Every row comes from one small tree of marks. The marks that hang from a mark follow it in brackets, in alphabetical order. Every link used is in the known rows. Which tree was each row made from?
In the rows, zero is written as 128.
Known rows:
sida[sobu[salovin[sivevub]]]: [102  97 146 170 115  85 129  86 137 124 100 152  80  96 145 125 145 131
 138 111 121 157 121 152 130]
nivora[sobu[zese[giba]]]: [109 152 161  88 154 131 127 121 127 123 173 103 104 101 128 109  60 119
 142  78 118 130 144 132  73]
zese[giba sobu]: [132 139 108 145 127 128 124 147 125 130 189 129 141 121 141  93 137 138
 120 130 125 123 147 140 125]
sida[sobu[nivora salovin]]: [118  97 114 198 113  35 135 139 133 126  58 169 107  74 171 120 132 140
 119 116 131 132 125 125 149]
salovin[sobu[nivora zese]]: [116 129 106 130 137  63 129 173 118 116  99 111 106  76 180 115 105 146
 109  66 127 109 130 121  56]
giba[peli zese[sobu[nivora salovin]]]: [123  73  69 209  92  45 133 159 133 140 142 162 156 119 177 105 167 141
 107 108 124 116 141 127 187]
nivora[sobu[salovin]]: [109 137 143 177 145  98 138 118 133 131 105 129 103 102 129 122 101 103
 139 100 131 135 121 131  97]
salovin[sivevub]: [122 111 138 120 126 130 123  98 130 135 149 124  97 120 134 134 147 128
 135 124 114 146 124 147 131]
sivevub[salovin[sobu[nivora zese]]]: [105 138 106  96 154  72 130 167 117 138  86 109 149  59 183 127 104 141
 118  63 128 106 149 128  29]
salovin[sivevub sobu[nivora zese]]: [113 111 111 123 137  67 124 143 119 124 124 108  75  68 185 122 122 146
 115  64 113 128 125 140  57]
peli[sobu[nivora sida zese]]: [115 135  72 109 146  93 124 138 119 132  84  99  68 110 181 132  84 121
 133  54 116 107  97 110 107]
sobu[nivora salovin[sivevub] sida zese]: [ 91  81  69 169 141  41 127 107 134 145 123 114  74 104 172 156 132 117
 139  26  98 142  97 141  97]
zese[sobu[nivora]]: [132 122  80 172 114  91 128 182 123 127 122 131 141 103 165 116 147 138
 102 143 127 110 121 118 153]
sivevub[salovin]: [115 137 131  93 143 135 128 120 128 146 113 127 174 113 129 139 128 123
 136 128 128 122 148 137 103]
peli[sobu[nivora]]: [141 135 103 135 129  93 129 147 114 138  72 138  93  92 178 109 108 135
 123 119 133 111 122 122 135]
salovin[sobu]: [132 140 128 136 142 114 128 142 122 123 116 125 108 106 150 106 128 135
 120 106 135 123 138 127  75]
salovin[sivevub sobu[nivora sida zese]]: [111 105  84 129 151  74 117 126 125 132 129  95  48  85 189 134 129 132
 124  39 101 133 110 127  69]
sida[sobu[nivora zese[giba[peli]]]]: [117 101 130 117 104  62 122 123 125 118 177 153 130  96 174  88  99 153
 113  78 124 131 160 135 155]
peli[giba[zese[sobu[nivora sida]]]]: [134  84  56 173 123  69 108 153 140 122 152 144 140 111 144 123 173 144
 117 151  97 124 134 128 209]
sida[sobu[salovin zese[giba[peli]]]]: [ 93 109 143 148 108  64 132  99 132 119 182 151 142 119 148  89  98 134
 132  42 131 142 154 155 114]
nivora[sobu[sida zese]]: [ 99 148 126 103 160 147 123 113 133 117 128  77  79 124 128 144  71  96
 144  68 111 127 104 109  93]
sobu[salovin sida zese[giba]]: [ 94 115  91 149 159  71 128 103 134 142 170 114 105 133 141 128 104 113
 152  16 108 136 127 143  70]
sida[sobu]: [124 125 150 127 115 125 125 121 131 110  92 142 107 109 135 119 122 139
 125 148 132 134 131 120 153]
giba[peli zese]: [132  91 135 115 105 127 124 110 134 138 162 145 144 152 135 116 143 139
 127 125 121 131 152 124 188]
sivevub[salovin[sobu[nivora]]]: [130 133 110 120 155  77 129 158 119 152  79 135 148  60 182 118 134 139
 116 106 131 112 157 129  68]
sobu[nivora salovin sida zese]: [ 95  99  62 176 144  34 131 137 133 139 102 116 105 111 168 152 113 114
 132  30 111 123  99 122  95]
giba[peli]: [128 115 125 135 109 126 128 114 127 130 181 139 159 151 133 113 130 122
 120 112 136 131 138 138 160]
sobu[nivora]: [137 111 105 146 126  81 128 150 125 137 107 142 122  98 160 129 134 138
 116 130 124 121 130 120 146]

Which tree is each row?
[139  89  84 165 106  63 114 170 135 118 146 156 166  93 138 112 172 159
 108 175 108 121 150 142 197]  peli[giba[zese[sobu[nivora]]]]
[ 95 150  98  80 173 126 123 125 125 137 111  82 129 104 155 140 105 116
 140  38 120 115 132 125  20]  sivevub[salovin[sobu[sida zese]]]
[115  81 100 194 125  39 132 117 131 150 114 152  96  87 168 137 156 128
 128  92 113 145 119 151 125]  sobu[nivora salovin[sivevub]]
[114 138 111  86 165  60 125 156 116 150 133 121 146  51 187 103 101 148
 124  52 121 111 175 144  18]  sivevub[salovin[sobu[nivora zese[giba]]]]
[146 116  79 135 140  85 119 103 118 161 178 148  90 127 194  84 111 121
 130  66 122 126 145 133 165]  zese[giba[peli[sobu[nivora sida]]]]
[ 86 115  84 157 147  82 131 114 135 129 124 101 110 140 135 150 107 105
 145  29 114 130  98 129  75]  sobu[salovin sida zese]
[ 92 141  82 142 151  93 133 112 124 131  88  96  76 132 156 132  81 102
 153  18 124 118  91 131  66]  peli[sobu[salovin sida zese]]
[117 109  67 224 115  47 137 176 126 133 105 143 146  97 170 116 151 131
 107 109 131 114 116 130 130]  zese[sobu[nivora salovin]]
[126 141 111  96 141  77 127 145 112 137 126 124  89  85 184  97  72 143
 130  63 122 111 137 136  85]  peli[sobu[nivora zese[giba]]]
[124 104  57 194 129  52 132 110 123 155 112 149  97 126 192 107 119 104
 129  43 133 123 112 133 153]  giba[peli[sobu[nivora salovin sida]]]
[ 99 114 121 175 161 107 127  74 141 144 129 114  47 114 138 142 123  86
 154  72 106 157 102 138 112]  nivora[sobu[salovin[sivevub] sida]]
[108 105  75 193 145  96 122  97 135 152 199 127  87 128 155 112 164 114
 143  70 102 150 121 160 114]  zese[giba sobu[salovin[sivevub] sida]]
[118  99  78 123 134  70 119 115 127 146 216 126 128 133 174 110 107 126
 125  34 110 130 143 132 139]  sobu[nivora sida zese[giba[peli]]]
[111 152 122  96 128 107 120 125 121  99 140 116 139 108 115 110  85 127
 136  93 128 121 123 166  96]  peli[giba sobu[zese]]
[119  93  64 202 145  41 130 130 135 151  94 143  99 113 169 142 142 114
 131  72 115 131 110 122 134]  sobu[nivora salovin sida]
[ 95 102 113 173 113  25 135 148 131 112  66 142 109  76 169 127 103 142
 120  73 126 125 115 125 113]  sida[sobu[nivora salovin zese]]
[117  80  46 209 129  53 126 157 139 148  96 137 105 117 176 135 166 133
 124 102 105 118 116 106 167]  giba[zese[sobu[nivora salovin sida]]]
[ 78 119 121 144 160 103 127  81 139 130 136  88  53 111 138 150  93  88
 157  33 101 149  92 138  73]  nivora[sobu[salovin[sivevub] sida zese]]
[110  88  44 221 131  58 126 131 134 148 131 129  88 108 182 136 173 115
 123  85 105 137  98 137 143]  zese[sobu[nivora salovin[sivevub] sida]]
[137 134 102 118 141 137 119  80 121 150 195 134  95 155 164  83 104 111
 142  63 126 132 143 140 151]  zese[giba[peli[sobu[sida]]]]
[104 119 150 171 142 105 133  91 135 136 125 127  74  95 134 128 118 103
 146  96 117 152 118 151  98]  nivora[sobu[salovin[sivevub]]]
[140 121  86 166 125  83 123 169 122 139 169 144 135  94 172  94 143 147
 107 130 121 117 147 132 143]  zese[giba sobu[nivora]]
[122 118  61 189 150  52 132 125 124 153  59 139  67 105 187 124 117 110
 137  60 126 119 102 124 121]  peli[sobu[nivora salovin sida]]
[ 87 142 140 148 145  96 139 128 131 117 109 103 107 100 127 132  70 104
 141  59 128 128 111 132  61]  nivora[sobu[salovin zese]]
[105 121  60 206 135 100 130 138 134 132 130 117 123 142 143 129 149 106
 130  85 122 124 100 125 121]  zese[sobu[salovin sida]]
[ 84 135 112 154 161 102 133 111 138 125 113  90  84 120 132 143  75  88
 150  33 115 131  96 120  70]  nivora[sobu[salovin sida zese]]
[106 139  98 115 158 118 122 136 125 115 125  84  85 121 154 127 103 121
 130  41 119 119 113 115  49]  salovin[sobu[sida zese]]
[133 100  84 159 155  80 116 117 126 144 120 123  44  88 193 125 157 128
 121  81 106 139 120 127 107]  salovin[sivevub sobu[nivora sida]]
